Known rows, with every way that one mark hangs from another
K49(K358(K256(K501) K487)): [ 0.27 -2.80 -1.79 -0.80  0.42  2.26 -1.17  2.67 -1.97 -0.39  1.23  1.25
 -0.45  1.32  1.20  1.09 -0.59 -1.00 -1.75  0.42 -0.51  0.50 -0.34  1.41
 -2.28]
K400(K256(K358(K49(K129) K487) K501)): [-0.20 -1.35  0.40 -0.01 -0.51  0.86 -0.98  1.80 -0.27 -0.97  3.41 -2.71
 -0.73 -0.33 -0.16 -1.57  1.21  0.86 -0.07  0.87  1.66 -3.40  0.09 -0.78
 -0.27]
K487(K256 K358(K49)): [-1.92 -0.28  0.39  3.34 -0.63 -4.04  3.37 -0.80 -0.48  3.30 -2.23  6.36
  0.12 -0.43 -0.41 -0.35 -4.08  0.09  0.18  1.50 -0.87  1.96  0.80  0.41
  0.42]
K587(K256(K358(K487) K501)): [ 0.93 -0.30  1.90 -2.88  0.17  0.41 -0.92 -1.41  2.65 -1.84 -4.09 -3.17
  0.87  0.30 -3.00 -0.15 -1.80  3.59 -2.94  0.22  0.14 -0.46 -1.71 -3.29
  1.20]
K501(K256(K358(K49 K487))): [-1.00 -3.59  2.91 -0.07  0.59 -1.63  0.92 -1.95 -0.17 -0.58 -0.64 -0.48
 -0.83 -0.18  0.87 -1.79 -1.62  2.76  0.11  1.27 -0.91 -1.74 -0.50  1.13
  0.24]
K487(K256(K358(K49) K501)): [-0.55 -0.70  1.96  0.09 -1.16 -1.58  0.53 -2.27 -0.15  1.13 -0.09  0.14
 -1.33 -0.36 -1.44  0.06 -0.46  0.17 -0.71 -1.08 -0.27  0.89  1.08 -0.82
 -0.20]
K49(K358(K487)): [ 1.61  0.12  0.30 -0.28  1.96  0.59  1.35  0.57 -0.29 -1.46 -1.60  1.75
 -0.64  1.66  1.56 -0.85 -3.18  2.40 -0.29  0.89  0.15  0.63  0.20  1.48
  0.82]
K256(K358(K49) K501): [-0.11 -0.67  1.71 -1.23  0.11 -0.55 -0.46 -1.58  0.04 -0.37  1.14  0.25
 -1.24 -0.36 -2.19  0.57  0.50  0.91  0.14 -2.67  0.68 -0.06  0.54 -0.87
  0.96]
K256(K358(K49)): [ 0.16  0.45  2.53  0.89  0.23 -2.74  0.83 -1.55 -0.59 -0.46 -0.01  0.73
 -1.24 -0.17 -1.61 -0.51 -1.51  2.58  1.30 -1.97  0.37 -0.09  0.57  0.27
  1.59]
K487(K256(K358(K49(K129)) K501)): [ 0.95  1.09  1.08  1.72 -1.33 -1.12  0.18  0.47 -1.59  0.05  2.13  0.35
 -1.74 -0.01 -0.62 -0.50 -0.23 -1.78 -0.20 -0.30  0.85 -0.09  2.88 -1.47
 -0.03]
K400(K256(K358(K49)) K501): [-1.59 -0.74  2.27 -0.55 -1.18 -0.69  0.40 -2.20  1.68 -0.14  1.95 -0.57
  0.46 -1.24 -1.97 -1.90  2.09  4.51  0.96  0.98  1.05 -1.31 -0.30  2.60
  0.64]
K487(K358): [-0.55  1.57 -0.44  1.13  0.39 -1.76  2.25 -1.69  1.08  1.49 -1.50  4.38
  1.93 -0.03 -2.32  0.51 -3.24  2.14 -0.29  0.92 -1.30  2.21 -0.04  0.83
  1.78]
K256(K358(K49(K129) K487) K501): [ 1.23 -0.06  0.47  0.16  0.63  1.23 -0.79  1.98 -1.07 -1.62  2.21 -1.07
 -2.45  0.35  0.13 -0.20 -0.30 -0.71 -0.52 -1.60  1.22 -2.12  1.69 -2.13
  0.15]
K400(K256(K358)): [-0.03  0.75  2.22 -0.54 -1.15 -1.59  0.44 -3.02  1.50 -0.61  0.32 -2.96
  2.23 -0.32 -3.08 -1.70  0.04  5.47  0.52  1.32 -0.24 -0.51 -0.94  2.14
  1.49]
K49(K129 K256): [ 1.86  6.29 -1.86  1.90  0.15 -1.22 -0.24  1.55 -0.75 -0.43 -1.85 -1.43
  2.01  0.50  0.84 -0.23  0.14 -0.78  1.34  1.03 -0.39  1.07  0.38  0.40
  1.42]
K129(K49 K256(K358(K487) K501)): [ 0.15 -2.77  0.57 -0.99  0.79  2.92 -0.85 -3.65  0.62 -0.65  0.63 -3.38
  0.08 -0.70  1.19  1.16  2.55 -2.82  1.64 -3.44 -1.33 -0.71 -1.50 -1.32
 -1.51]
K487(K358(K49 K256(K501))): [-2.70 -2.84 -2.35  1.49 -0.77 -1.11 -0.54  1.85 -1.72  3.25  2.05  5.33
  0.16 -0.59 -1.03  2.01 -0.34 -2.88 -0.96 -0.37 -0.37  1.18 -0.73  0.51
 -1.56]
K587(K256(K358 K501)): [ 0.95  1.31  1.99 -2.79 -0.27 -0.75 -1.19 -2.43  2.30 -1.36 -2.88 -2.10
  1.54 -0.13 -4.24  0.09 -0.88  3.48 -1.82 -0.14  0.55  0.66 -0.96 -2.91
  2.18]
K400(K256(K358(K49(K129) K487)) K501): [-0.12 -0.65  1.13  0.90 -0.93  1.00 -0.16  1.56  0.66 -1.48  3.85 -1.93
 -0.86 -0.85  0.11 -2.68  1.10  3.09  0.52  2.03  1.67 -3.22  0.62  1.59
 -0.10]
K129(K49): [ 2.30  0.93  2.52  0.71  0.82 -0.36  0.08 -3.66 -0.47 -0.31 -2.59  0.44
  1.11  0.52 -0.51 -0.56 -0.79  1.52  3.73 -2.42 -1.05  1.29 -2.44  0.15
  1.41]
K49(K129 K256 K358): [ 1.94  5.81 -3.26  1.43  1.02 -1.70  0.34  3.74 -1.20 -1.38  0.26  1.15
  0.27  1.34  3.63 -0.32 -0.74 -1.99  1.69  2.01  1.46  0.91  2.25  1.11
  1.36]

Rows
[ 1.64 -3.44 -0.13  1.76  0.89  0.12 -0.75  0.80 -2.92 -0.69  0.74  1.60
 -1.07  1.54  3.82  0.11 -1.85 -1.07  2.39 -1.22 -0.47 -0.01 -2.56  2.01
 -2.01] => K129(K49(K358(K256 K487)))
[-2.58  2.88 -2.27  2.10  0.35 -4.01  1.90  1.00  0.40  2.53 -2.89  4.31
  0.57 -0.56  1.73  0.79 -1.80 -1.50  1.22  0.49 -0.05  1.44 -0.13  0.47
  1.00] => K487(K358(K49(K256)))
[-1.57 -3.16  1.68 -1.50 -0.34  0.23 -0.44 -0.91  1.13 -0.30  1.13 -2.61
 -0.25 -0.56 -1.08 -0.82  1.09  2.70 -0.58  0.05  0.49 -2.26 -1.74  0.12
 -0.22] => K400(K256(K358(K49 K487) K501))
[-2.48 -1.36 -0.38  1.43 -0.88 -2.06  2.44 -0.57  0.24  3.72 -0.97  5.59
 -0.24 -0.38 -0.67  0.61 -2.01 -1.60 -1.09  0.87 -0.70  2.08  1.15 -0.83
 -0.15] => K487(K256(K501) K358(K49))
[ 1.35  5.69 -1.93 -0.57 -0.54  0.31 -1.45  1.07  0.36 -1.38  1.29 -3.10
  1.03 -0.06  0.03  0.95  2.03 -1.87 -0.22 -0.28  0.16  0.31  2.00 -0.84
  0.85] => K49(K129 K256(K358 K501))
[ 1.38  2.15 -3.24  1.87  1.33  0.36  0.55  2.32 -2.26 -1.10  2.45  2.21
  0.72  0.51  2.56 -0.42  0.51 -4.07  1.59  1.44  1.55  0.63  3.07  1.24
  0.41] => K49(K129(K256) K358)
[ 0.34  3.07 -2.59 -2.03  0.96 -0.23 -0.20  1.36  0.93 -0.22 -1.40  0.63
  0.61  1.01  2.25  1.35  1.27 -1.86  0.22  0.52  0.36  1.79  0.97  1.11
  0.44] => K49(K256(K501) K358)
[-1.17  0.64 -1.06 -0.68  0.91  0.24  0.03  1.14  0.37  1.02 -3.95 -1.38
 -0.38  0.04  2.07  1.11  1.12 -1.47 -0.06 -0.89 -0.60 -0.14 -1.68 -0.90
 -0.55] => K358(K49(K256(K501)) K487)
[-0.84 -2.54  1.37  0.46 -0.12  0.52  1.10 -0.33 -0.55  1.64 -3.30  0.33
 -1.23  0.37  0.28  0.08 -1.24 -0.11 -1.14 -0.31 -1.09  0.56 -0.58 -1.00
 -1.23] => K358(K49 K487(K256(K501)))
[ 0.09 -1.80  1.75  0.29 -0.21  1.06  0.13  0.65  0.17 -1.89  3.55  0.01
 -1.62 -0.55  1.44 -2.36  0.82  1.55 -0.11  3.14  0.79 -2.54  1.83  2.00
 -0.27] => K400(K501(K256(K358(K49(K129) K487))))
[-0.51 -1.23  2.19 -1.54 -1.02  1.84  0.49 -2.27  3.31 -1.16  0.93 -3.44
  1.57 -0.56 -2.34 -1.94  0.97  6.28 -1.11  2.33 -0.68 -1.23 -1.34  3.11
 -0.12] => K400(K256(K358(K487)) K501)
[-0.40 -1.24 -2.25  1.09  1.32  2.66 -0.47  2.46 -2.05  0.19  1.07 -0.31
 -0.62 -0.58  1.90  0.62  2.19 -5.16 -0.06 -0.72  0.59 -1.44  1.02 -1.84
 -1.13] => K358(K49(K129(K256(K501))) K487)
[ 0.87 -0.64  0.18  1.97 -0.34  1.17  0.53  2.06 -1.96  0.90 -1.17  0.56
 -1.60  0.41  1.26 -0.61 -1.12 -1.93 -1.11  0.76 -0.09 -0.25  0.93 -1.75
 -0.99] => K358(K49(K129) K487(K256(K501)))
[-1.17  0.44 -0.71  0.54 -1.11 -0.48  2.12 -1.89  1.24  3.06 -1.50  3.87
  1.83 -0.25 -2.22  0.99 -1.85  0.00 -1.98  1.97 -1.76  3.01  0.48 -0.09
 -0.10] => K487(K256(K501) K358)
[ 0.19  1.44 -2.71 -1.98  1.44  1.30  0.06  2.06  1.08 -0.94 -1.89 -0.54
 -0.06  1.11  3.26  1.33  0.60 -1.23 -0.73  0.65 -0.13  0.65  0.14  0.47
 -0.50] => K49(K256(K501) K358(K487))
[ 1.60 -1.24 -3.25  0.76  0.23  2.66 -1.87  5.47 -3.46 -1.20  3.91  1.04
 -0.98  1.42  2.15  0.74 -0.38 -2.77 -1.42  1.32  0.77 -0.45  0.92  0.85
 -2.20] => K49(K129 K358(K256(K501) K487))
[-0.23  2.22 -0.71 -1.94 -0.11  0.95 -0.34 -0.56  2.13 -0.87 -1.99 -4.57
  0.65 -0.08  0.33  1.43  0.98  0.46 -1.25 -0.80 -1.23  0.02 -0.38 -0.56
 -0.39] => K49(K256(K358(K487) K501))
[-1.24  2.14 -1.26 -0.66  0.38 -1.17 -0.47  0.35  0.11  1.32 -3.24 -0.45
  0.27 -0.19  1.06  1.29  2.06 -2.07  0.92 -1.34 -0.08  0.98 -0.85 -0.44
  0.36] => K358(K49(K256(K501)))
[ 0.82  0.34 -1.39 -1.46  1.59  1.41 -0.57  0.60  0.67 -1.06 -1.97 -0.63
 -0.56  1.38  5.33  1.08  0.96 -2.71  2.48 -1.33 -0.23  0.18 -1.64 -0.50
 -0.77] => K129(K49(K256(K501) K358(K487)))
[-0.05 -0.19  2.03 -1.82 -0.09 -2.50 -1.04 -1.18  1.47 -0.86 -2.67 -0.49
 -0.40 -0.30 -2.70 -0.22 -0.83  1.71 -1.11 -0.82  1.60 -0.34 -0.77 -3.33
  1.94] => K587(K256(K358(K49) K501))
[-0.85  0.39 -1.65  3.28 -1.11 -1.27  1.74  1.97 -1.11  2.80  1.45  5.54
 -0.69 -0.39  0.10  0.23 -1.98 -3.35 -0.56  1.83  0.42  1.18  2.35 -1.44
  0.06] => K487(K256(K501) K358(K49(K129)))
[-0.50  0.64  2.06 -1.65 -1.34  0.59  0.06 -3.12  3.16 -0.79  1.64 -2.35
  2.31 -1.01 -3.69 -1.88  2.10  5.93 -0.09  2.06 -0.20 -0.18 -0.48  3.28
  0.78] => K400(K256(K358) K501)
[ 0.65  0.94  0.38 -1.70  0.02  1.03 -1.23 -2.18  1.82 -0.97 -1.38 -4.53
 -0.01  0.07  2.22  1.31  1.64 -1.26  1.82 -2.84 -1.65 -0.38 -2.21 -1.54
 -0.65] => K129(K49(K256(K358(K487) K501)))
[-0.52 -0.09  1.32 -2.33 -1.13  0.57 -0.78 -2.62  2.16 -0.42  1.42 -3.14
  2.48 -0.54 -3.85 -0.57  2.07  3.73 -0.65  0.81 -0.32 -0.53 -1.29  1.27
  0.79] => K400(K256(K358 K501))
[-0.13 -2.21  1.62 -1.17  0.42  0.81 -0.20 -0.45  0.49 -0.73  0.13 -0.90
 -2.18 -0.10 -0.87  0.35 -0.52  1.10 -1.06 -2.58  0.02 -1.24 -0.01 -1.29
 -0.06] => K256(K358(K49 K487) K501)
[ 0.38 -0.46 -1.88  2.14 -0.69  0.70 -2.49  3.44 -4.19  0.72  2.67  1.61
 -0.51 -0.03 -0.40  0.68  1.33 -3.36 -0.01 -0.67  0.58 -0.33 -0.05 -0.35
 -1.46] => K358(K49(K129) K256(K501))
[ 0.37  0.79  1.84 -0.96 -1.56 -0.07  0.67 -3.29  1.13  0.39 -0.58 -1.35
  0.63 -0.22 -3.07  0.11 -0.33  1.61 -1.47 -0.03 -1.26  2.04  1.20 -0.06
  0.04] => K487(K256(K358 K501))
[ 0.26 -1.23 -0.23 -0.77  0.87  2.41 -1.00 -3.54 -0.13  0.66 -0.24 -0.86
  1.65 -0.74  0.37  1.31  3.69 -3.82  2.73 -2.79 -1.27  0.98 -2.09 -0.68
 -0.59] => K129(K49 K256(K501))
[ 0.39 -2.54 -1.91  1.99 -0.20  1.99 -2.02  4.59 -4.11  0.38  1.73  0.50
 -1.04  0.39  1.04  0.66  0.22 -2.96 -0.90 -0.68  0.28 -1.24 -0.36 -0.49
 -2.40] => K358(K49(K129) K256(K501) K487)
